What can hang from each mark:
Q530: Q364
Q994: Q532 Q685
Q695: Q364
Q532: Q994
Q47: Q994
Q990: Q530 Q532
Q364: Q685 Q695
Q685: Q990 Q994

Each row was made from one small tree. Brackets hold a mark, then the marks that hang from it, in the order of their numbers. Every link used is in the known rows. Write each row's tree.
Known rows:
(Q530 Q364): [-0.15  0.39  0.89 -0.44  0.13 -0.02 -1.17  1.35  0.27  0.07 -0.16 -0.44
 -0.04 -2.52  0.60 -0.27 -0.06  0.44 -0.34 -0.83  0.48  0.65]
(Q532 (Q994 (Q685 (Q990 Q530)))): [ 2.85 -0.86  1.80 -0.90 -0.12 -2.06  1.49  4.84 -0.31  0.03 -0.01  0.09
  1.00 -0.20  0.24 -3.29  2.57 -0.51 -0.32 -1.65  2.07 -1.55]
(Q685 Q990 (Q994 Q532)): [ 3.03 -1.72 -1.39 -0.30 -1.52 -1.69  0.47  3.69 -0.02  0.61  2.15 -2.15
  0.27 -0.39 -1.16 -4.75 -1.03 -1.73  0.95 -1.48  0.58 -1.89]
(Q685 (Q990 (Q530 Q364)) (Q994 Q532)): [ 2.64 -0.77 -0.56 -0.44 -0.85 -0.20  0.33  7.35  1.79  0.75  1.81 -1.62
  1.20 -1.06  1.08 -4.94  0.62 -1.16  0.49 -2.81  1.72 -1.75]
(Q530 (Q364 (Q685 Q994) Q695)): [ 2.37 -2.11 -1.76  0.44 -0.48 -0.70 -2.37  1.41 -0.69  0.88  0.06 -0.75
  0.07  0.66  1.40  1.02 -2.64 -0.40 -0.51 -2.71 -0.30 -0.50]
(Q47 (Q994 Q532 (Q685 (Q990 Q530)))): [ 3.56 -1.51 -0.73 -0.69 -1.55 -2.49  1.19  7.80  1.21  0.84  1.21 -2.52
  0.01  1.32  0.01 -0.63  0.86  0.03  1.66 -0.93  2.13 -3.67]
(Q994 (Q685 Q990)): [ 2.48 -0.80  0.26 -0.13 -0.57 -2.74  1.22  0.53 -0.50  0.99 -0.11 -1.55
 -0.98 -0.81 -2.02 -1.21  0.96 -0.31  0.89 -0.80  1.54 -0.93]
(Q530 (Q364 Q695)): [-0.01 -0.76 -0.06  0.02  0.26 -0.37 -1.26 -2.12  1.04  0.29 -0.32  0.52
  0.30 -0.72  1.44  1.97 -0.11  1.15 -1.49 -1.51 -0.68  0.77]
(Q695 (Q364 Q685)): [ 3.05 -0.09 -1.92  1.01 -0.36  0.15 -2.09  2.25 -2.05  2.54 -1.88  0.77
  2.61  0.70  0.66 -1.45 -1.99 -1.13  0.78  0.18  0.69  0.16]
(Q685 (Q990 (Q530 Q364) Q532) Q994): [ 0.94  0.08  1.19 -0.60  0.39 -0.21  0.30  4.49  0.64 -0.67 -0.11 -1.85
 -3.34 -1.57  1.01 -2.28  0.57 -1.02 -1.99 -4.58  1.11 -2.06]
(Q532 (Q994 Q685)): [ 1.46 -0.83  1.99 -1.31 -0.65 -2.83 -0.17  3.95 -1.97 -0.08  1.02 -0.21
  0.92 -0.32  0.30 -0.59 -0.72 -0.34  0.20 -0.68  0.97 -0.38]
(Q994 Q532 (Q685 (Q990 (Q530 Q364)))): [ 2.66 -0.47  0.17 -0.40 -1.05 -1.68  1.08  6.22  1.74  0.94  1.39 -2.10
  2.08 -0.73 -0.25 -1.47  1.83  0.10  1.17 -1.99  2.81 -1.63]
(Q364 (Q685 (Q990 Q532))): [ 2.11 -1.18 -0.34  0.62 -0.54 -0.40  0.13  2.10 -1.52  0.83 -2.39 -2.17
 -2.54 -0.37 -2.49 -0.70 -0.82 -1.49 -1.26 -1.69  0.63 -2.30]
(Q530 (Q364 Q685)): [ 1.62 -0.23 -0.18  0.24 -0.15  0.15 -1.91  3.65 -0.51  1.48 -1.20 -0.98
  0.41 -1.42  0.20  0.38 -0.93 -0.40  0.68 -0.98  0.89 -0.03]
(Q364 (Q685 Q990 Q994) Q695): [ 4.31 -2.94 -2.69  0.92 -0.72 -1.10 -0.61 -0.73 -1.20  1.93 -0.35 -0.78
 -0.62  1.99 -0.66 -1.49 -1.20 -1.51 -0.43 -2.25 -0.19 -1.69]
(Q990 (Q530 (Q364 Q695)) (Q532 Q994)): [-1.10 -0.86  2.74 -0.96  0.28 -0.53 -1.06  2.29  0.56 -1.44 -0.77  1.28
  0.35 -0.22  2.73  1.93  0.12  0.66 -4.86 -3.70 -0.36 -1.03]
(Q695 Q364): [ 1.43  0.64 -0.48  0.20  0.05 -0.37 -1.05 -0.37 -0.97  1.20 -0.90  1.52
  2.13 -0.41  1.43 -1.90 -0.88 -0.46 -0.08  0.17  0.13  0.83]
(Q530 (Q364 (Q685 Q990 Q994))): [ 4.35 -1.45 -0.68  0.19 -0.51 -0.88 -1.30  4.97 -0.86  1.63 -0.48 -2.09
 -1.34 -2.21 -0.55 -3.58 -1.10 -2.00  0.67 -2.61  1.22 -0.94]
(Q364 (Q685 (Q994 Q532))): [ 2.90 -2.17 -2.52  0.34 -2.04 -0.94 -1.20  6.90 -1.40  0.94  1.96 -2.08
  2.12  2.64 -0.37 -1.44 -3.30 -1.67  1.72 -1.12  0.68 -2.10]
(Q364 Q685 Q695): [ 1.82 -1.93 -2.41  1.10 -0.47  0.27 -1.02 -1.52 -0.60  1.30 -1.32  0.26
  0.78  2.72  0.05  2.26 -0.86  0.23 -0.51 -0.59 -0.60 -0.63]
(Q994 Q532 Q685): [ 1.45 -1.10 -0.77 -0.37 -1.77 -2.70  0.48  4.37 -0.13  0.17  2.34 -1.97
  1.94  1.87 -1.10  1.16 -1.24  0.28  1.57 -0.19  1.19 -1.16]

Write each row's tree:
[ 3.17 -1.79 -2.34  1.60 -0.01  1.31  0.23 -0.58  0.88  2.07 -1.95  0.65
  0.90  2.91  0.02 -0.26  2.10 -0.39 -0.60 -1.43  0.48 -1.81] -> (Q364 (Q685 (Q990 Q530)) Q695)
[ 1.48 -1.56 -1.13  0.67 -0.15  0.00 -2.19 -0.39  0.04  1.34 -1.23  0.05
  1.00 -0.04  0.64  2.48 -0.94  0.39 -0.83 -1.46 -0.31 -0.11] -> (Q530 (Q364 Q685 Q695))
[ 1.25 -0.97  0.23 -0.47 -0.55 -1.59  0.39  1.58 -1.08 -0.90  0.01 -2.00
 -4.26 -0.62 -1.17 -2.80 -1.12 -1.58 -1.74 -3.25  0.05 -2.04] -> (Q685 (Q990 Q532) Q994)
[ 2.68 -1.15 -0.13 -0.09 -0.65 -1.47 -1.32  5.27 -1.61  0.44 -1.07 -3.18
 -3.68 -2.28 -1.06 -2.40 -2.42 -1.96 -1.40 -4.07  0.98 -2.07] -> (Q530 (Q364 (Q685 (Q990 Q532) Q994)))
[ 2.68 -1.82 -1.01  0.32 -0.96 -1.37 -0.20  3.48 -1.97  0.34 -1.20 -2.78
 -3.88  0.40 -1.79 -2.47 -2.23 -2.32 -0.87 -3.03  0.63 -2.67] -> (Q364 (Q685 (Q990 Q532) Q994))
[ 1.25  0.38  1.71 -0.50  0.20 -1.93  1.21  3.29  0.87 -0.13 -0.83 -2.05
 -2.21 -1.34 -0.26  0.51  1.68  0.41 -1.43 -3.51  2.24 -1.96] -> (Q994 (Q685 (Q990 (Q530 Q364) Q532)))
[ 0.79 -0.31 -0.46 -0.07 -0.05  0.78 -1.08  7.95 -0.58 -0.09 -0.37 -1.75
 -1.88  1.14  1.66  0.57 -1.95 -0.86 -1.09 -4.08  1.27 -2.21] -> (Q990 (Q530 (Q364 (Q685 Q994))) Q532)
[ 3.75 -2.16 -0.58 -0.93 -2.02 -4.04  0.35  5.94  0.08  0.86  1.28 -3.15
 -1.39 -0.49 -1.37 -0.74 -0.93 -0.14  1.86 -0.37  1.53 -2.96] -> (Q47 (Q994 Q532 (Q685 Q990)))
[ 1.31 -1.04 -1.30  0.91  0.25  1.51 -1.27  1.87  1.17  1.39 -1.40  0.95
  2.05  2.28  2.33  2.52  0.80  0.72 -0.62 -2.05  0.47 -0.56] -> (Q990 (Q530 (Q364 Q685 Q695)))
[ 0.07 -0.38  2.69 -1.35 -0.31 -2.14  0.85  5.43 -1.11 -1.82  0.21 -0.30
 -0.01  1.84  1.13  0.97 -0.29 -0.23 -2.26 -2.81  1.13 -2.02] -> (Q990 Q530 (Q532 (Q994 Q685)))
[ 3.94 -1.16 -2.10  0.79 -0.20  0.88  0.35  6.17 -0.49  1.80 -0.63 -0.89
 -0.12  2.30  0.19 -3.84  0.76 -2.02  0.86 -2.18  1.40 -2.52] -> (Q364 (Q685 (Q990 Q530) Q994))
[ 3.02 -1.45 -0.83 -0.24 -1.92 -3.09  1.34  3.35 -0.06  0.76  1.39 -2.50
  1.18  0.02 -2.61 -1.87  0.47 -0.40  1.37 -0.46  1.64 -1.60] -> (Q994 Q532 (Q685 Q990))
[ 2.86 -2.89 -2.77  0.21 -1.86 -1.22 -2.23  4.78 -0.38  1.17  1.76 -1.55
  2.21  1.94  0.94  0.94 -3.36 -0.62  0.08 -2.64 -0.03 -1.35] -> (Q530 (Q364 (Q685 (Q994 Q532)) Q695))
[ 5.74 -1.24 -2.51  0.73 -0.66 -0.98 -1.29  3.29 -2.60  3.05 -1.31 -0.43
  0.69  0.09  0.18 -5.59 -1.91 -2.63  1.08 -1.65  1.18 -0.91] -> (Q695 (Q364 (Q685 Q990 Q994)))
[ 2.60 -1.12 -1.64 -0.01 -1.14  0.18  1.56  5.90  1.15  0.76  2.01 -1.41
  1.34  1.78  0.29 -4.30  0.88 -1.28  0.60 -1.95  1.36 -2.53] -> (Q685 (Q990 Q530) (Q994 Q532))
[ 2.96 -2.92 -2.11  0.77 -0.79 -1.52 -0.79 -0.06 -1.49  0.34 -1.13 -1.90
 -3.11  1.93 -1.20 -0.51 -2.30 -1.48 -2.50 -3.69 -0.74 -2.76] -> (Q364 (Q685 (Q990 Q532) Q994) Q695)
[ 2.38 -1.14 -0.71 -0.04  0.47 -0.25 -0.15  0.02  1.64  0.68  0.44  0.28
 -0.75  0.12  2.19 -1.97  1.62 -0.14 -1.51 -3.76  0.32 -0.94] -> (Q685 (Q990 (Q530 (Q364 Q695))) Q994)
[ 2.01 -0.83  0.47  0.20 -0.45 -0.52 -1.08  2.86 -0.77  0.80 -2.61 -2.65
 -2.97 -2.87 -2.25 -0.91 -0.62 -1.10 -1.57 -2.66  0.90 -1.68] -> (Q530 (Q364 (Q685 (Q990 Q532))))
[ 1.06 -0.14  0.75 -0.08 -0.24 -1.83  2.05  2.06  0.24 -0.39 -0.83 -1.71
 -2.16  1.10 -0.96  0.84  1.80 -0.15 -1.05 -2.75  1.75 -2.63] -> (Q994 (Q685 (Q990 Q530 Q532)))
[ 1.63 -0.88 -0.46  0.86 -0.11  1.01  0.96  4.16 -0.12  0.58 -2.51 -1.36
 -1.64  1.39 -1.19 -1.04  1.24 -1.21 -1.31 -2.33  1.34 -2.92] -> (Q364 (Q685 (Q990 Q530 Q532)))
[ 1.02 -0.99  2.68 -1.13 -0.29 -1.77  0.03  2.49 -1.49 -0.93 -1.09 -0.57
 -2.33 -2.87 -1.43 -3.49 -0.13 -1.43 -2.97 -2.14  0.15 -1.49] -> (Q685 (Q990 (Q532 Q994)))
[ 5.87 -1.99 -3.43  0.77 -1.77 -1.52 -1.69  6.01 -1.93  2.98  0.22 -1.42
  2.74  0.70 -0.30 -6.56 -2.92 -2.82  1.41 -1.34  1.48 -1.79] -> (Q695 (Q364 (Q685 Q990 (Q994 Q532))))
[ 0.68 -0.57  2.53 -0.90  0.19 -0.29  1.08  4.11 -0.25 -0.91 -1.32  0.03
 -1.43 -1.08  0.09 -3.58  1.63 -1.20 -3.09 -2.52  0.61 -2.35] -> (Q685 (Q990 Q530 (Q532 Q994)))
[ 3.33 -1.96 -1.13  0.79 -0.23 -0.66 -1.41 -1.19  0.34  1.87 -1.95 -0.51
 -0.17 -1.55 -0.66 -0.10  0.22 -0.38 -0.65 -1.90  0.17 -0.42] -> (Q530 (Q364 (Q685 Q990) Q695))
[ 3.21 -1.34  1.99 -1.15 -0.74 -3.30  0.50  2.64 -1.52  0.61  0.33 -0.40
 -0.43 -2.25 -1.31 -3.45  0.71 -0.99  0.07 -1.13  1.36 -0.82] -> (Q532 (Q994 (Q685 Q990)))
[ 2.81 -0.74  0.30 -0.62 -0.36 -2.26  1.25  4.88  0.54  0.68 -0.66 -1.74
 -2.35  0.92  0.61 -0.01  1.89  0.16  1.06 -0.97  1.92 -2.78] -> (Q47 (Q994 (Q685 (Q990 Q530))))
[ 1.72 -0.81  1.03 -0.94 -0.42 -2.81  1.44  5.10  0.25 -0.85 -1.12 -2.47
 -4.52  0.76  0.04  1.47  0.75  0.06 -0.72 -2.60  1.59 -4.04] -> (Q47 (Q994 (Q685 (Q990 Q530 Q532))))
[ 1.40  0.20 -0.52  0.52  0.36  1.82 -0.99  5.07  0.48  1.54 -1.17 -0.23
  1.56  0.78  1.46  0.32  0.76 -0.03  0.42 -1.51  1.60 -0.70] -> (Q990 (Q530 (Q364 Q685)))
[ 2.86 -2.96  0.44  0.00 -0.73 -2.12 -0.84  0.52 -1.92  0.07 -2.37 -0.24
 -1.24 -0.18 -1.46 -1.02 -1.09 -1.38 -3.56 -2.71 -0.46 -2.38] -> (Q364 (Q685 (Q990 (Q532 Q994))) Q695)
